Each row comes from the steps of one path. Every step used is in the known rows, and no mark comes twice. Write the path behind each row, first mark first.
Known rows:
z, l, h, y, v, p: -.26  -.04  .01  -.02  .02  -.23  .41  .00  .05  .09  .44  .11  .07  -.38  .28  -.07  .10  .11  -.20  -.26  .02  .06  -.19  -.31
p, h, y, z, l: -.04  -.21  -.03  -.02  .11  .17  .00  .34  -.14  .02  .25  -.28  -.13  .04  -.31  .04  -.04  -.05  .04  .19  -.16  .06  .29  .00
x, h, y: .09  .05  -.31  -.02  .06  -.20  -.23  -.28  .29  .40  -.21  .09  .13  -.03  .11  .03  -.23  .16  -.07  -.18  .01  .04  .13  -.10
y, h: .04  .00  -.13  .01  -.05  .03  .14  .05  .13  .33  -.19  .13  -.03  .24  -.07  -.03  .01  -.01  .08  -.05  .20  .18  .07  .02
z, l, h: .02  -.27  .07  .00  .03  -.17  .33  .32  .01  .23  .34  -.20  .12  -.04  -.32  .08  .16  -.02  .16  -.07  -.03  .02  -.12  .02
h, y, z, p: .06  .01  .05  .01  -.01  .06  -.61  .15  -.10  -.24  -.23  -.05  .01  .01  -.08  .07  -.09  -.21  .10  -.26  .01  .00  .14  -.01
x, v, l: -.12  -.06  .18  -.06  -.19  -.17  .30  -.04  .04  -.08  -.41  .19  .08  .03  -.07  .01  -.10  .03  .06  .19  .14  -.10  .05  .09
z, l, h, y, v: -.01  -.07  .00  .04  .01  -.10  .18  .11  .14  .20  .49  -.03  .05  -.20  .06  .00  .09  .15  -.20  -.10  .11  .02  -.27  -.19
x, v, l, z, b: -.02  -.06  .04  -.04  -.24  -.29  -.06  .28  .10  .26  -.52  .16  .01  .22  -.45  .13  .05  .10  .35  .34  -.08  -.15  -.12  .25
h, y: -.02  .01  -.15  .02  .04  .04  -.22  -.17  .12  .34  -.06  .05  .06  .02  .19  -.01  -.23  .03  -.10  -.14  .10  .09  .15  -.04
y, z: .05  -.08  .07  -.04  -.02  -.01  .10  .16  -.13  -.02  -.29  -.16  .08  -.03  -.44  .04  -.20  -.06  .12  -.14  .09  .05  .24  .08
p, h, y, v: .03  .11  -.16  .01  .16  .15  .21  -.25  .10  .02  .24  .03  -.12  -.03  .24  -.18  -.04  .05  -.21  .19  .11  .02  .01  -.13
v, l, h, y: -.02  -.03  .22  .08  -.08  .04  .01  -.11  -.16  -.35  -.02  .22  .04  -.09  .42  .00  -.21  .18  -.29  .00  .19  .01  -.03  -.03
v, p: -.21  .00  -.06  -.08  .00  -.13  .36  -.12  .04  .18  -.14  .08  .12  -.15  .08  -.09  -.09  -.08  .06  -.30  -.02  .10  .15  -.07
v, l: .00  .03  .15  .00  -.20  .09  .19  -.10  -.07  -.01  -.13  .05  .07  .04  .09  .01  -.09  .10  -.13  -.02  .12  .03  .04  .11
v, p, h, y, z, l: -.28  -.18  -.04  -.07  .11  .06  .25  .25  -.23  -.14  .21  -.16  -.11  -.17  -.10  -.04  -.05  -.10  .02  .05  -.26  .09  .36  -.13
x, v, l, h: -.09  -.17  .36  -.03  -.09  -.30  .48  .06  -.10  -.43  -.29  .23  .08  -.07  -.05  -.02  -.07  .04  .08  .23  .19  -.16  -.08  .07
l, z, b: .14  -.07  -.21  .01  -.03  -.13  -.25  .26  .16  .64  -.18  -.07  .04  .22  -.50  .14  .06  .02  .37  .00  -.14  .01  -.10  .23
y, v, l: .02  .17  .14  .01  -.26  .09  .38  -.19  .01  .01  -.01  .11  .07  -.07  .17  -.03  .00  .18  -.29  -.02  .25  .00  -.17  -.02
z, l: -.03  -.17  -.06  -.04  -.07  -.03  .14  .24  .14  .59  .25  -.25  .12  .05  -.34  .09  .15  -.03  .13  -.10  -.11  .07  .01  .04
p, h, y: -.01  -.05  -.17  .00  .23  .17  .04  -.14  .05  .02  .14  -.02  -.11  .08  .19  -.10  -.12  -.05  -.04  .18  -.01  .05  .22  -.02
p, h: .06  -.10  -.05  -.03  .18  .10  .37  -.02  .00  .02  .10  -.13  -.06  .10  -.15  -.08  .03  -.10  .15  .17  -.06  .02  .14  .09
v, p, h, y, z: -.23  -.05  -.01  -.06  .19  .05  .22  -.03  -.27  -.45  -.12  .02  -.12  -.17  .09  -.15  -.26  -.08  -.03  .02  -.09  .08  .44  -.11
l, z, p, h, y, v: -.01  .22  -.17  .04  .09  .10  -.31  .02  .02  -.16  .02  -.05  -.16  .17  .05  .03  .24  -.13  .07  .11  -.17  .05  -.17  .07
x, z: .16  -.13  -.04  -.01  .15  -.04  .08  -.39  .24  .67  .19  -.12  .20  .04  -.07  -.07  .03  -.02  .12  -.15  .01  -.14  -.05  .01
p, h, y, v, l: -.01  .18  .05  .04  -.04  .27  .24  -.29  -.03  -.28  .19  .16  -.15  -.05  .47  -.15  -.06  .20  -.42  .30  .15  -.01  -.05  -.09
h, y, v: .00  .18  -.16  .03  -.01  .02  -.02  -.24  .22  .33  .06  .11  .04  -.10  .23  -.08  -.14  .11  -.26  -.16  .23  .05  -.06  -.15
z, l, h, y: -.05  -.22  -.02  .03  .07  -.10  .01  .19  .05  .26  .37  -.08  .07  -.06  .01  .07  .03  .06  .00  -.08  -.02  .05  -.06  -.08

Write each row's path:
-.07  -.14  -.04  -.01  -.07  .04  -.21  .33  -.04  .31  .07  -.22  .04  -.04  -.29  .13  -.13  .02  .00  -.10  -.04  .10  .23  -.03 | h, y, z, l
-.15  .11  -.05  -.08  .13  -.02  .79  -.23  .01  -.11  .17  .05  -.07  -.20  .15  -.24  .09  -.06  -.06  .03  -.02  .02  .01  -.13 | y, v, p, h
.03  .23  .15  .02  -.15  .16  .09  .13  -.16  -.49  -.05  -.05  -.13  .19  -.02  .06  .37  -.06  .04  .24  -.16  -.01  -.31  .21 | y, v, l, z, p, h
.14  -.11  .13  -.03  .13  .12  -.05  .28  -.24  -.56  -.06  -.23  -.13  .09  -.37  .01  .18  -.35  .32  .07  -.16  -.08  .15  .14 | y, z, p, h
.23  -.18  .00  -.01  .31  .08  -.07  -.26  .15  .06  .39  -.20  .00  .14  -.02  -.12  .42  -.33  .30  .07  -.24  -.27  -.15  .05 | x, z, p, h
.08  .22  -.08  .08  -.27  .03  -.37  .00  .10  .35  -.10  .20  -.04  .07  .10  .08  -.01  .32  -.17  .12  .07  -.02  -.29  .05 | h, y, v, l, z, b
.20  -.17  -.09  .02  .21  .13  -.26  .22  -.04  -.04  .07  -.08  -.21  .04  -.26  -.08  -.13  -.05  .16  .26  -.07  -.12  .21  .03 | p, h, y, z, b
-.06  .33  .06  .07  -.29  .08  -.48  -.07  -.07  -.16  -.20  .14  .00  .08  .27  .15  .13  .08  -.20  -.07  .00  .06  -.29  .07 | h, y, v, l, z, p
.07  .07  .31  .05  -.15  -.04  .55  -.10  -.10  -.38  .09  .17  .07  -.17  .17  -.05  .03  .21  -.27  -.01  .30  -.06  -.30  -.03 | y, v, l, h
.05  .22  .11  .05  -.06  .29  -.14  -.18  -.06  -.57  .22  .13  -.18  .01  .51  -.10  .22  -.04  -.26  .19  .05  -.09  -.21  -.07 | z, p, h, y, v, l
-.34  -.14  .04  -.12  .19  -.21  .37  .01  -.18  -.54  -.39  .15  -.13  -.19  -.06  -.17  -.28  -.17  .16  .22  -.09  -.04  .46  -.14 | x, v, p, h, y, z
.11  -.04  .14  -.03  -.05  .00  -.29  .28  -.11  -.30  -.26  -.16  .05  .04  -.38  .08  .07  -.29  .26  -.26  -.02  -.03  .09  .09 | y, z, p
.03  -.32  .24  -.01  .00  -.13  .31  .54  -.21  -.11  .14  -.29  .08  -.11  -.60  .11  .04  -.03  .20  -.08  -.01  .01  .04  .06 | y, z, l, h
-.09  .11  .09  .01  -.27  .04  .04  .10  -.16  .12  -.37  -.02  .09  .20  -.14  .17  -.08  .15  .00  .05  -.03  .16  .02  .26 | v, l, z
-.23  .20  -.15  -.03  -.02  -.09  .22  -.37  .13  .18  .02  .24  .06  -.28  .47  -.16  -.15  .09  -.29  -.28  .14  .10  .01  -.28 | h, y, v, p
.24  -.16  .01  -.01  .01  -.05  -.15  .31  .03  .22  -.16  -.10  .00  .00  -.58  .03  -.09  -.05  .30  -.06  .05  -.11  .08  .09 | y, z, b
-.10  .31  -.02  .06  -.28  .07  -.14  -.12  -.04  .16  -.22  .16  .02  .05  .23  .09  -.15  .30  -.33  .04  .12  .16  -.12  .05 | h, y, v, l, z
.15  .04  -.11  -.03  .01  -.19  -.65  .04  .06  -.19  -.36  -.02  .09  -.04  -.15  .11  -.11  -.08  .12  -.31  -.10  -.04  .15  -.05 | x, h, y, z, p
.06  .00  -.10  .01  .20  .17  -.36  -.02  .04  -.26  .17  -.04  -.14  .14  .22  -.05  .16  -.27  .11  .09  -.15  -.04  .05  .01 | z, p, h, y
.09  .25  -.11  .01  -.20  -.08  -.01  -.42  .18  .11  -.12  .25  .10  -.15  .40  -.02  -.15  .39  -.44  -.05  .18  .01  -.11  -.17 | x, h, y, v, l
.08  .17  -.10  .02  .14  .16  -.17  -.14  .10  -.22  .28  .02  -.16  .01  .28  -.12  .23  -.18  -.06  .09  -.01  -.07  -.15  -.10 | z, p, h, y, v
-.01  .34  -.19  .02  -.25  -.17  -.13  -.25  .10  .19  -.36  .18  .10  -.01  .17  .13  -.15  .45  -.31  -.01  .03  .11  -.13  .00 | x, h, y, v, l, z
-.03  .06  -.15  .03  .12  .10  -.48  .13  -.06  -.14  -.09  -.09  -.13  .30  -.03  .09  .16  -.21  .23  .13  -.29  .08  .02  .18 | l, z, p, h, y
.20  -.11  .02  .01  .13  -.05  -.30  -.28  .24  .35  .23  -.15  .16  .08  -.03  -.01  .31  -.25  .26  -.24  -.10  -.23  -.21  .04 | x, z, p
-.07  .14  .04  .05  -.08  .21  -.43  .08  -.23  -.43  -.15  .01  -.16  .27  .20  .11  .15  -.08  .02  .25  -.24  .05  -.02  .21 | v, l, z, p, h, y
.08  -.32  .00  .05  .22  -.13  -.06  -.17  .20  .58  .64  -.13  .16  -.08  .04  .01  .13  .07  .01  -.09  -.07  -.14  -.19  -.12 | x, z, l, h, y
.08  -.10  .20  .05  .11  -.07  -.43  .24  -.22  -.61  -.13  .00  .02  -.08  -.05  .06  -.07  -.20  .12  -.23  .07  -.06  .02  -.03 | l, h, y, z, p
